Each row was made from one path, in order. Every step used is in the known rows, and no mark comes twice. Write each row's path.
Known rows
T, M, K, X, V: [ -2.4  11.1 -26.9  17.6 -16.0 -13.6 -36.4  -9.4  33.9 -38.2 -11.1 -22.2
 -25.3 -18.6 -24.6   0.2 -23.3  -6.8 -12.8   3.4]
M, K, Q, T, X: [ -9.5  -4.1  -6.2 -19.4 -11.6   5.5 -14.9  -1.0  -2.2   9.7 -31.2 -19.4
  -6.7   4.0   5.3  13.2 -12.8 -20.5 -30.6 -17.5]
M, K, Q, T, X, V: [ -4.0 -16.1  -9.4   8.6  -0.6  11.5 -38.2  -9.8  22.2   6.0 -29.9 -30.8
 -42.3 -14.1 -16.8  12.1 -20.7 -27.7 -29.8 -12.6]
V, M, K, Q, T, X: [ -7.1 -14.2  -4.2 -23.5 -25.9 -12.2 -29.7   5.9   9.0   8.6 -24.2 -12.5
 -10.5   5.0  15.7   5.2 -15.5  -6.3 -17.1  -1.7]
K, X, T: [-25.7  31.3  18.4  12.2 -12.4 -20.4 -23.5   5.5   4.7 -14.1  21.5 -34.2
   6.6  -3.1  20.9  -9.5 -28.6 -10.3 -22.2  -0.8]
M, K, X: [  2.9  32.8 -17.5 -16.4  -9.3 -10.0 -23.2  -6.1  31.2 -13.4 -26.9 -20.7
   1.4 -17.5 -15.9   7.6 -24.6 -11.7  -0.7 -21.6]
X, V, M: [  1.0 -25.9   0.3  17.0 -14.8 -21.2 -37.8   2.0  35.0  -6.3  12.4   0.0
 -31.9 -15.3  -6.5 -11.7  -9.5   4.4  15.9  28.2]
K, Q, V: [  5.3 -43.6 -14.5 -26.7 -10.2  20.6  20.7 -29.7   9.4 -23.9   5.7   9.5
 -17.7  -1.3   3.2  10.0  24.4  -7.3  20.7   3.2]
X, V, Q, K, M: [  1.6 -34.1  17.8 -19.4 -32.1 -36.8 -41.7  -8.7   1.8  -9.4 -20.3 -18.2
 -55.9 -59.8 -16.5 -21.6 -14.7  56.4 -14.5  36.3]
V, M, K, Q: [ 17.0 -20.0 -16.9 -32.2 -35.2  -4.8  -9.4 -19.4  23.1   7.6 -14.7  -6.2
 -11.5   8.9 -12.1   5.6   7.6  14.0  15.0  35.7]
V, M, K: [  6.7   9.3 -12.2 -12.5  -6.7 -17.3 -28.1 -14.0  25.1  20.3 -19.4   6.3
   1.2 -11.3 -14.1  -4.9 -17.0  28.4  11.4  12.5]
X, V, Q, T, M, K: [-17.4   9.5 -11.3   2.0 -13.1  -3.6 -31.5  -8.2  -3.9 -11.9 -13.7 -20.0
 -14.4 -29.5 -23.1   5.9 -15.3  41.6 -40.3  11.1]
K, X: [ -6.1  10.9  -6.7  -5.0 -19.5 -16.5 -12.4  10.3  20.4 -35.0  -1.0 -20.1
  -2.9  -9.8   6.4  -0.6 -12.3 -23.1   1.9 -16.1]
T, X, V, M, K, Q: [ 11.2 -37.8 -28.0  -3.9 -26.3 -14.2 -32.2 -20.3  37.5   0.4 -18.0 -27.1
 -31.6   9.0 -14.8   7.0  -2.2 -15.8   7.2  30.3]
K, M: [ 19.7 -24.8   8.8 -12.5 -35.6  -9.7 -18.2   1.3  -4.4   1.3  -2.3   5.5
 -11.2 -18.7  15.6  -7.2   0.1  31.9  -7.6  21.1]
V, Q, K, X, T, M: [-47.0  25.9  11.6  -0.1 -37.6 -50.0 -19.1   9.5 -25.1 -44.8  22.7 -30.1
  -0.4  -7.2  24.7 -29.1 -23.1  36.3 -38.1  36.0]
K, Q, V, M: [  2.7 -51.7  -9.8 -28.3 -32.6 -10.4  -0.8 -16.4  22.3 -24.3  18.4  19.0
 -16.3  -2.4  14.3  -3.6  18.7   6.8  31.9  25.0]
V, M: [ -0.3 -14.9  -0.5  -4.8 -22.7 -24.9 -16.8   6.7  13.1  -2.2  12.0  10.1
  -0.8   0.0  14.6  -9.8  -2.4  14.8  13.5  22.8]
X, V, M, K, Q: [ 19.4 -29.2 -19.2 -14.2 -26.6  -3.4 -25.0 -26.5  39.9   1.7 -12.6 -14.7
 -38.8  -2.6 -26.8   5.5   2.2   6.7  15.1  39.7]
X, T, M, K, Q: [ -4.3   2.4 -12.7  -7.8 -32.9  -0.3   2.5 -25.8 -14.4   0.6   9.7 -17.2
   4.1  30.2   2.8  -1.9   2.3  23.7 -24.2  46.6]
Q, K, X, T, M: [-40.7  33.1  18.0   6.3 -26.0 -41.9 -16.3   8.3 -23.8 -29.8  17.2  -8.7
  -1.7  -2.5  25.5 -32.2 -34.9  26.5 -32.6  26.2]
T, X, V: [ -7.5 -23.9 -12.5  37.7  11.6 -10.0 -28.8  -0.7  22.1  -6.1  -2.4 -28.5
 -28.2  -2.7  -5.8   1.2 -11.8 -39.0  -9.4  -6.8]
M, K: [  4.3  24.7 -13.4  -8.8  14.7   6.0  -9.8 -19.1  12.4  23.7 -29.5  -4.1
   3.1  -9.3 -28.4   9.8 -13.1  15.7  -0.8  -4.7]
M, K, Q: [ 16.5  -9.4 -19.7 -29.0 -16.7  14.0   6.2 -25.2  14.4   7.8 -23.9 -12.9
 -11.7   9.6 -26.0  13.9   9.5   2.7   3.6  16.1]

Write each row's path
[ -5.9   0.1 -21.4   0.7  -9.4 -16.7 -38.2  -8.9  41.5 -33.4 -16.9 -60.6
 -26.1 -34.9 -36.6  12.4  -8.6  -6.1 -10.3  -1.3]
M, K, X, V, Q
[ -9.3 -14.8   5.7 -14.4 -49.0   5.4   7.5  11.6 -30.7 -31.8  13.6  11.0
  -4.4  14.3  24.2   0.1   7.1  19.7 -30.9  25.2]
K, Q, T, M
[-27.0  14.5   8.6  24.8 -22.5 -15.2  -6.1  -0.1 -36.1 -11.2  38.8  -3.1
  20.6  24.6  30.9 -18.2  -8.1  27.8 -35.5  35.0]
X, T, M
[-27.7  -6.6  -2.8   5.7 -45.9 -20.8 -29.7  22.5  -3.7 -62.8  14.5 -28.6
 -16.4 -25.0  13.1  -0.3 -10.5  10.9 -44.2   5.7]
K, X, V, Q, T, M
[ -0.8 -16.9  -4.6  12.3 -30.6 -35.6 -48.1   9.5  49.5 -33.2  11.5 -14.8
 -32.0 -24.5  -0.9 -13.2 -20.7 -13.5  14.6  13.8]
K, X, V, M
[  9.4 -23.3 -23.8 -34.1  -1.6  25.4  11.8 -43.4  18.7  -4.9 -16.5   6.6
 -15.6  -8.2 -16.2  18.1  13.1   6.1  18.7  -0.9]
M, K, Q, V
[ -9.5  28.0  -6.5  -6.8 -12.3   3.8 -15.1  -6.2 -18.4   4.3 -21.3  13.9
  10.2 -11.2  -5.2   2.9 -24.5  39.6 -34.2  -1.9]
Q, T, M, K
[ -8.2 -26.7  -8.4  13.0  -3.8 -10.0 -19.7  -4.1  16.9 -20.9   6.6 -44.9
 -27.8 -22.5 -20.5   5.0  12.0   3.4 -10.7  15.7]
X, V, Q
[-31.2  -8.6   1.5  -3.7  -5.5 -16.3 -23.0  25.0 -14.1 -10.1  -9.4 -36.4
   4.2  -9.3  23.2   9.4  -7.4 -11.2 -40.0 -21.0]
V, Q, T, X
[-22.5  -9.4  16.9   0.3  -6.2   0.2 -32.6   9.6   5.3 -11.0  -0.5 -29.9
 -27.2 -42.4 -12.8   7.2  -7.7  14.6 -32.9  -7.3]
X, V, Q, T
[-15.9  34.7  -5.0  13.3  -3.5  -9.2 -14.8 -19.4 -19.5  12.6   7.5  -6.8
  17.6  12.5   0.0  -9.3 -21.2  38.8 -34.0  25.8]
X, T, M, K
[-22.3  26.4 -15.5 -21.0 -38.4 -20.0 -27.7   8.9   4.0 -44.6 -13.4 -28.4
   7.3 -23.8   0.9   7.2 -18.7  20.4 -37.6  -7.7]
V, Q, T, M, K, X
[-12.1 -10.1 -16.6 -10.2 -15.7  12.4   6.8 -42.6  -8.0 -12.1  16.6   2.1
   2.1  12.0   1.8   3.3   6.6  25.9  -7.1  25.8]
X, T, M, K, Q, V
[-25.8 -13.1   1.4  11.5 -31.0 -10.6 -21.9  16.3 -19.5 -41.1  16.6 -14.8
 -15.8 -17.8   8.1  -4.2  -1.7  28.3 -45.3  16.9]
X, V, Q, T, M
[ -7.7 -46.6   4.1   5.6 -33.9 -19.8 -43.9  11.3  26.1 -14.3   4.2 -13.9
 -41.1  -4.7  14.4  -7.7 -10.5 -21.0  -8.5  16.8]
K, Q, T, X, V, M
[-16.5  27.6  11.9 -25.4  -9.6 -30.2 -17.9   4.2  17.1 -25.2 -23.8  -6.0
 -23.8 -34.4  -6.0 -17.3 -34.4  -1.4   3.2 -12.9]
Q, K, X
[ -1.0  17.8 -24.6   1.4 -10.2  -3.4  -6.5 -17.7 -10.3  -2.1 -12.9   5.3
  10.4   7.8 -10.5   1.3  -7.1  29.0 -13.9  17.1]
T, M, K
[  7.9 -11.6  25.9 -31.9 -27.1 -27.8 -25.1  -5.1  -8.9  10.3 -25.4  18.9
 -37.0 -41.6   3.0 -26.6 -22.8  55.9  -5.2  23.6]
Q, K, M
[-10.0   1.8  -3.8  11.2   2.0 -16.7 -63.6  -4.4  31.6  20.5 -24.5 -12.7
 -24.5 -27.1 -13.9  -0.9 -39.1   3.1 -12.9  -7.7]
Q, T, X, V, M, K
[-11.2  -6.7   7.0  -2.5 -22.0 -47.5 -52.0   5.3  48.0 -27.6  -9.2  -4.3
 -50.9 -44.6  -9.3 -27.9 -37.3   5.9  17.0  13.9]
Q, K, X, V, M
[-11.4  -3.4 -33.4   6.8 -27.7 -25.7 -32.0  -4.8  25.2 -52.8  -3.8 -51.2
 -18.0 -23.4 -24.1   6.2  -4.6   7.6 -19.9  15.4]
T, M, K, X, V, Q
[-16.4 -26.6   8.8  21.8 -13.0 -25.3 -55.7  17.6  25.4  -2.8   4.3  -7.8
 -30.2 -17.8  13.0 -10.3 -26.8 -13.6 -11.8  -1.0]
Q, T, X, V, M
[-12.3 -16.8 -14.6   8.3 -17.5 -24.1 -32.5   7.1  33.1 -48.7   4.8 -56.8
 -27.7 -31.0 -16.2   9.2   2.6 -15.2  -8.1   2.5]
K, X, V, Q
[-26.1  30.1   3.6  -3.6  -4.6 -24.1 -41.8 -18.8  31.5  -4.9  10.5 -14.6
   4.6 -20.9   9.3 -11.6 -36.5  14.3  -1.6  -3.4]
Q, V, M, K, X, T
[ -0.6 -23.6  19.9 -37.9 -33.0 -37.0 -27.8  -2.6 -13.5  -4.9 -21.8  -8.4
 -31.9 -46.4   1.1 -20.1  -8.1  66.4 -11.4  34.8]
V, Q, K, M
[-29.4 -16.9   1.8  -0.4  11.1 -37.0 -30.6  -3.4   5.7  -9.4 -24.9 -37.8
 -45.6 -34.9 -22.5 -14.6 -17.5   5.8 -14.9   9.0]
T, X, V, Q, K
[ -9.8 -35.3 -10.5  28.1  -9.1 -34.7 -45.0   9.4  31.6  -8.2   6.8 -16.5
 -27.9  -2.0   6.6 -10.2 -12.2 -18.3   2.9  15.5]
T, X, V, M
